What can hang from each mark
bute: neme
reli: vapem
zasot: nulir
neme: bute nulir
rekuge: bute gotok midamu nulir
nulir: neme zasot
midamu: neme rekuge
sebez: vapem
vapem: bipaf nulir reli tabav tipipu
vasu: vapem

Each row was made from one small tree. Brackets hold a mark, then the marks that hang from it, in alphabetical order. Every link used is in the known rows. Write each row's tree.
Known rows
(nulir neme): [ 0.21  0.01 -0.01  0.01 -0.37 -0.12  0.30 -0.11 -0.05 -0.03 -0.06 -0.02
 -0.08  0.01 -0.03  0.26 -0.07 -0.18  0.12  0.03  0.00 -0.24  0.15 -0.04
  0.08  0.20  0.05]
(zasot (nulir neme)): [ 0.18 -0.13 -0.21  0.03 -0.29 -0.14  0.45 -0.22 -0.02 -0.01 -0.12 -0.12
 -0.14 -0.01 -0.04  0.19 -0.22 -0.23  0.03  0.05  0.08 -0.31  0.23 -0.11
  0.04  0.10 -0.01]
(neme bute (nulir zasot)): [-0.07  0.05 -0.24 -0.17 -0.37 -0.02 -0.01  0.11  0.02 -0.02 -0.12  0.09
  0.02 -0.01 -0.20 -0.04 -0.05 -0.37 -0.09  0.27 -0.24 -0.19  0.04 -0.11
 -0.02  0.08  0.03]
(rekuge gotok (nulir (neme bute))): [ 0.31  0.07 -0.06 -0.20  0.04  0.09  0.16  0.14  0.06 -0.11 -0.12 -0.17
  0.01 -0.03 -0.24  0.07 -0.04 -0.26 -0.05 -0.16 -0.01  0.04  0.29  0.00
  0.07  0.00 -0.04]
(vapem bipaf nulir reli tabav tipipu): [-0.29  0.02 -0.04 -0.02  0.35 -0.01 -0.22 -0.04  0.12  0.20  0.16  0.17
  0.15 -0.04  0.10 -0.31 -0.09  0.37 -0.03  0.16  0.19  0.23 -0.44  0.08
  0.01 -0.14  0.20]
(rekuge gotok (midamu (neme nulir))): [ 0.06  0.06  0.06  0.21  0.04 -0.05 -0.12  0.01  0.08 -0.09 -0.21 -0.29
  0.07  0.10 -0.05  0.11  0.02 -0.18 -0.08 -0.06  0.15  0.00  0.31 -0.08
 -0.17 -0.16 -0.25]
(nulir zasot): [ 0.30  0.01 -0.06  0.01 -0.30 -0.03  0.26 -0.20 -0.25 -0.04 -0.03  0.08
  0.00  0.07 -0.04  0.14  0.00 -0.39 -0.03  0.11 -0.07 -0.25  0.22 -0.04
 -0.03  0.12  0.12]
(reli (vapem nulir tabav tipipu)): [-0.07 -0.05 -0.11  0.08  0.02  0.10 -0.09  0.05 -0.04  0.04  0.11  0.06
  0.06 -0.03  0.28 -0.17 -0.01  0.11  0.00 -0.15  0.14  0.22 -0.15  0.02
  0.25 -0.11 -0.12]
(midamu (neme bute nulir) (rekuge gotok)): [-0.10  0.13  0.12 -0.16  0.25  0.05 -0.11  0.05  0.17 -0.10 -0.06 -0.27
  0.01  0.09 -0.17 -0.02  0.09 -0.06 -0.03 -0.01 -0.09 -0.14  0.22 -0.09
 -0.19 -0.02 -0.17]
(midamu rekuge): [ 0.09  0.05 -0.01 -0.10  0.04 -0.04  0.32 -0.19 -0.04 -0.05 -0.02 -0.03
 -0.13  0.11  0.02  0.10  0.09 -0.04  0.05  0.02  0.12 -0.39  0.39 -0.02
 -0.04  0.00 -0.24]
(rekuge (midamu (neme bute))): [-0.04 -0.04  0.16  0.06 -0.16 -0.17 -0.04  0.00  0.13 -0.09 -0.12 -0.11
 -0.03 -0.01 -0.01  0.18  0.08 -0.16  0.04 -0.08 -0.05 -0.07  0.05 -0.07
 -0.28 -0.03 -0.35]
(nulir (neme bute) zasot): [ 0.34  0.03  0.10 -0.04 -0.38 -0.07  0.17 -0.05 -0.14 -0.08 -0.06  0.12
 -0.02 -0.04 -0.25  0.25 -0.05 -0.31  0.04  0.06 -0.28 -0.15  0.08 -0.10
 -0.06  0.21  0.25]
(reli (vapem bipaf tabav)): [-0.10 -0.14 -0.12  0.05 -0.18 -0.05  0.14  0.03 -0.12  0.03  0.03  0.01
 -0.11 -0.04  0.17 -0.07  0.13 -0.01  0.02 -0.05  0.13  0.01 -0.02  0.08
  0.13 -0.24 -0.26]
(sebez vapem): [ 0.05 -0.13  0.00  0.02 -0.37  0.01  0.40 -0.03 -0.08 -0.05 -0.02  0.02
 -0.13 -0.03  0.24  0.04  0.10 -0.26  0.04 -0.04  0.17 -0.24  0.20  0.14
  0.02  0.15 -0.26]
(vasu (vapem bipaf nulir reli tabav)): [-0.44 -0.05 -0.11  0.00  0.11  0.03 -0.21 -0.05  0.03  0.10  0.07  0.09
  0.11 -0.05 -0.09 -0.12  0.00  0.19  0.01  0.12  0.07  0.10 -0.17  0.12
 -0.02 -0.10  0.05]
(reli (vapem bipaf (nulir neme zasot) tabav tipipu)): [-0.01 -0.08  0.01  0.13  0.05  0.11 -0.22  0.04 -0.09  0.06  0.10  0.09
  0.02 -0.07  0.17 -0.20 -0.02  0.23 -0.04 -0.08  0.04  0.21 -0.30 -0.02
  0.24 -0.16  0.25]
(reli (vapem bipaf)): [-0.20 -0.13 -0.14 -0.01 -0.32 -0.02  0.14  0.01 -0.09 -0.01  0.00  0.04
 -0.15  0.02  0.20 -0.07  0.22 -0.06 -0.01  0.04  0.19 -0.20  0.02  0.06
  0.25 -0.15 -0.24]
(neme bute): [-0.04 -0.01 -0.11 -0.24 -0.36 -0.12  0.23 -0.01  0.06 -0.06  0.00  0.09
  0.02 -0.02 -0.08  0.10  0.09 -0.28  0.03  0.12 -0.10 -0.19  0.09 -0.02
 -0.01  0.01 -0.20]
(bute neme): [ 0.15 -0.04 -0.30 -0.14 -0.27 -0.17  0.09 -0.07  0.12 -0.01 -0.01 -0.08
 -0.16  0.09  0.17  0.13  0.00 -0.08  0.06  0.15 -0.14 -0.09  0.07  0.15
  0.07  0.20 -0.23]
(vasu (vapem bipaf (nulir (neme bute) zasot) reli tabav)): [-0.28 -0.02  0.05  0.03  0.07  0.05 -0.32  0.02 -0.03  0.06  0.04  0.16
  0.12 -0.12 -0.29 -0.05 -0.04  0.17  0.01  0.09 -0.15  0.19 -0.24  0.05
 -0.09  0.02  0.30]
(vapem bipaf (nulir (neme bute) zasot) reli tabav tipipu): [-0.08  0.06  0.15  0.02  0.30  0.01 -0.35  0.04  0.05  0.16  0.12  0.26
  0.15 -0.12 -0.16 -0.21 -0.15  0.35 -0.03  0.13 -0.09  0.34 -0.53 -0.01
 -0.08  0.00  0.50]
(rekuge bute midamu nulir): [ 0.11 -0.02  0.03  0.03  0.09 -0.12  0.20  0.18  0.06 -0.07 -0.16 -0.16
 -0.08 -0.01 -0.10  0.27  0.03 -0.08  0.00 -0.21 -0.01  0.03  0.24 -0.05
 -0.18 -0.14 -0.28]
(vapem nulir): [-0.11 -0.03 -0.19 -0.09 -0.20  0.00  0.05 -0.07  0.06  0.01  0.03 -0.01
  0.00  0.02  0.15  0.00 -0.01 -0.12 -0.05  0.12  0.10 -0.15 -0.02  0.06
  0.16  0.08 -0.02]
(vasu (vapem tabav tipipu)): [-0.03  0.01 -0.10 -0.03  0.02  0.01  0.04 -0.21 -0.05  0.01  0.10  0.04
  0.29 -0.01  0.00  0.00 -0.08  0.00  0.12 -0.05 -0.03  0.03  0.11 -0.07
  0.03 -0.17  0.05]
(sebez (vapem bipaf (nulir zasot))): [-0.12 -0.19  0.01  0.01 -0.19  0.12  0.08 -0.01 -0.04  0.00  0.03  0.05
 -0.12 -0.07  0.25 -0.17  0.13 -0.07 -0.12  0.10  0.15 -0.17 -0.10  0.17
  0.08  0.03  0.09]

Which tree is each row?
[-0.30  0.04  0.03 -0.03  0.13  0.01 -0.24 -0.04  0.16  0.14  0.09  0.19
  0.05  0.00  0.05 -0.21 -0.06  0.37  0.00  0.21  0.21 -0.01 -0.43  0.02
  0.19  0.08  0.36] => (vapem bipaf (nulir neme) reli tipipu)
[ 0.09 -0.02  0.05  0.11 -0.02  0.12 -0.20  0.11 -0.09  0.01  0.08  0.13
  0.06 -0.09  0.08 -0.09 -0.06  0.09  0.00 -0.17 -0.08  0.30 -0.22 -0.05
  0.17  0.00  0.12] => (reli (vapem (nulir (neme bute) zasot) tabav tipipu))
[ 0.13  0.01 -0.39 -0.08 -0.27 -0.09 -0.10  0.03  0.09  0.02 -0.10 -0.07
 -0.15  0.10  0.07  0.02 -0.12 -0.15 -0.04  0.26 -0.25 -0.08  0.03  0.07
  0.07  0.26 -0.04] => (bute (neme (nulir zasot)))
[-0.07 -0.08  0.04  0.06  0.03  0.10 -0.27  0.10 -0.03  0.04  0.11  0.13
  0.04 -0.11  0.10 -0.21  0.01  0.23 -0.04 -0.06 -0.04  0.25 -0.37 -0.03
  0.20 -0.18  0.22] => (reli (vapem bipaf (nulir (neme bute) zasot) tabav tipipu))
[-0.09 -0.10 -0.09  0.03 -0.03 -0.01  0.05 -0.02 -0.08  0.05  0.10  0.07
  0.03 -0.02  0.24 -0.18  0.08  0.12  0.03 -0.06  0.16  0.07 -0.12  0.00
  0.19 -0.32 -0.12] => (reli (vapem bipaf tabav tipipu))
[ 0.22  0.12  0.08 -0.15  0.44  0.06  0.36  0.03 -0.03 -0.12 -0.03 -0.22
 -0.04  0.11 -0.20  0.19  0.13 -0.01 -0.03 -0.20  0.06 -0.10  0.54  0.00
 -0.10 -0.16 -0.15] => (midamu (rekuge bute gotok nulir))
[-0.15 -0.10 -0.03  0.08  0.04  0.06 -0.18  0.06  0.02  0.08  0.11  0.03
  0.00 -0.08  0.24 -0.20  0.00  0.31  0.01 -0.09  0.13  0.19 -0.32  0.02
  0.29 -0.20  0.08] => (reli (vapem bipaf (nulir neme) tabav tipipu))
[ 0.07 -0.04 -0.07  0.09 -0.08  0.01  0.12 -0.01 -0.13  0.02  0.07  0.07
  0.05 -0.01  0.22 -0.07  0.01 -0.01  0.07 -0.17  0.12  0.12  0.02 -0.02
  0.16 -0.13 -0.21] => (reli (vapem tabav tipipu))
[-0.09 -0.03  0.16  0.13 -0.05  0.12  0.01  0.06  0.03  0.05  0.03  0.17
 -0.04 -0.07  0.21 -0.12 -0.05  0.12  0.04 -0.04  0.24  0.03 -0.17  0.12
  0.09  0.35  0.04] => (sebez (vapem (nulir neme) reli tipipu))
[-0.06  0.04  0.23 -0.21  0.11 -0.05  0.05 -0.08  0.11 -0.10  0.03 -0.14
 -0.08  0.05 -0.05  0.09  0.14 -0.04  0.08 -0.07 -0.16 -0.23  0.08 -0.05
 -0.27  0.09 -0.21] => (midamu (neme bute) rekuge)
[-0.25  0.04  0.09 -0.05  0.28 -0.04 -0.30  0.08  0.20  0.17  0.13  0.20
  0.13 -0.12 -0.07 -0.22 -0.13  0.44  0.03  0.12  0.02  0.32 -0.55  0.03
 -0.01 -0.05  0.30] => (vapem bipaf (nulir (neme bute)) reli tabav tipipu)
[-0.12  0.07  0.05 -0.07  0.13  0.00 -0.04 -0.06  0.11 -0.03 -0.06 -0.26
 -0.12  0.11  0.05 -0.01 -0.01 -0.02  0.04  0.02 -0.04 -0.30  0.11 -0.08
 -0.16  0.15 -0.14] => (midamu (neme nulir) rekuge)
[-0.02 -0.13 -0.01  0.15 -0.09  0.07 -0.13  0.09 -0.14  0.04  0.03  0.02
 -0.11 -0.08  0.10 -0.07  0.02  0.10 -0.05 -0.06  0.02  0.15 -0.21  0.06
  0.17 -0.08  0.11] => (reli (vapem bipaf (nulir neme zasot) tabav))
[-0.03 -0.03 -0.08  0.08 -0.12  0.17 -0.14 -0.01 -0.13 -0.01  0.07  0.14
  0.03  0.03  0.24 -0.16  0.05 -0.02 -0.08 -0.05  0.11  0.02 -0.10 -0.03
  0.31  0.02  0.06] => (reli (vapem (nulir zasot) tipipu))
[ 0.20  0.13  0.15  0.20  0.26  0.05 -0.21 -0.04 -0.10  0.14  0.08  0.22
  0.16 -0.05 -0.09 -0.06 -0.29  0.17  0.03 -0.01 -0.03  0.35 -0.28 -0.02
 -0.08  0.25  0.42] => (vapem (nulir neme zasot) reli tabav tipipu)
[ 0.11  0.16  0.28  0.05  0.36  0.04  0.01 -0.01 -0.07 -0.10 -0.03 -0.32
  0.05  0.16 -0.25  0.22  0.08 -0.06 -0.03 -0.07 -0.16 -0.08  0.30 -0.12
 -0.28  0.00  0.15] => (midamu (neme (nulir zasot)) (rekuge bute gotok))
[ 0.08 -0.01  0.26  0.16  0.08  0.12 -0.07  0.12 -0.05  0.06  0.06  0.22
  0.04 -0.16  0.04 -0.13 -0.12  0.10  0.02 -0.11  0.00  0.30 -0.24  0.10
 -0.12  0.28  0.16] => (sebez (vapem (nulir (neme bute) zasot) reli tabav tipipu))
[ 0.24  0.07 -0.02  0.22  0.10 -0.16 -0.03  0.14  0.06 -0.09 -0.18 -0.21
  0.02  0.13 -0.21  0.37  0.07 -0.01 -0.09  0.01 -0.14  0.22  0.38 -0.01
 -0.16 -0.18 -0.13] => (rekuge (bute (neme (nulir zasot))) gotok midamu)
[-0.08  0.09  0.12 -0.15  0.11  0.03 -0.15  0.02  0.09 -0.07 -0.06 -0.14
 -0.07  0.06 -0.14 -0.02  0.02 -0.11 -0.01  0.05 -0.26 -0.23  0.04 -0.13
 -0.28  0.15 -0.03] => (midamu (neme bute (nulir zasot)) rekuge)
[ 0.10  0.11  0.02  0.06  0.15 -0.10  0.13 -0.11 -0.07  0.13  0.07  0.20
  0.17  0.01 -0.01 -0.05 -0.14  0.05  0.11  0.01  0.11  0.17 -0.05  0.00
 -0.13  0.06 -0.04] => (vapem reli tabav tipipu)
[ 0.33  0.08  0.18 -0.07  0.27  0.02  0.28  0.02 -0.11 -0.09 -0.06 -0.11
 -0.16  0.05 -0.23  0.27  0.00  0.01  0.04 -0.19 -0.16 -0.16  0.33 -0.07
 -0.16  0.10  0.11] => (midamu (rekuge bute (nulir neme zasot)))
[ 0.24  0.11  0.24 -0.22  0.46  0.16 -0.07  0.02  0.02 -0.16 -0.04 -0.26
 -0.01  0.05 -0.23 -0.02  0.09 -0.16 -0.08 -0.23 -0.18 -0.03  0.26 -0.04
 -0.30  0.02 -0.06] => (midamu (neme bute) (rekuge gotok (nulir zasot)))
[-0.54 -0.05 -0.13 -0.06 -0.03  0.07 -0.22 -0.07  0.05  0.05  0.04  0.12
  0.07  0.00 -0.06 -0.12  0.09  0.13 -0.02  0.20  0.14 -0.12 -0.13  0.11
  0.10 -0.01  0.06] => (vasu (vapem bipaf nulir reli))
[ 0.13  0.06 -0.06  0.17  0.08 -0.19  0.00  0.17  0.15 -0.08 -0.17 -0.25
  0.00  0.13 -0.16  0.36  0.08  0.05 -0.05  0.00 -0.07  0.20  0.36  0.01
 -0.13 -0.21 -0.26] => (rekuge (bute (neme nulir)) gotok midamu)
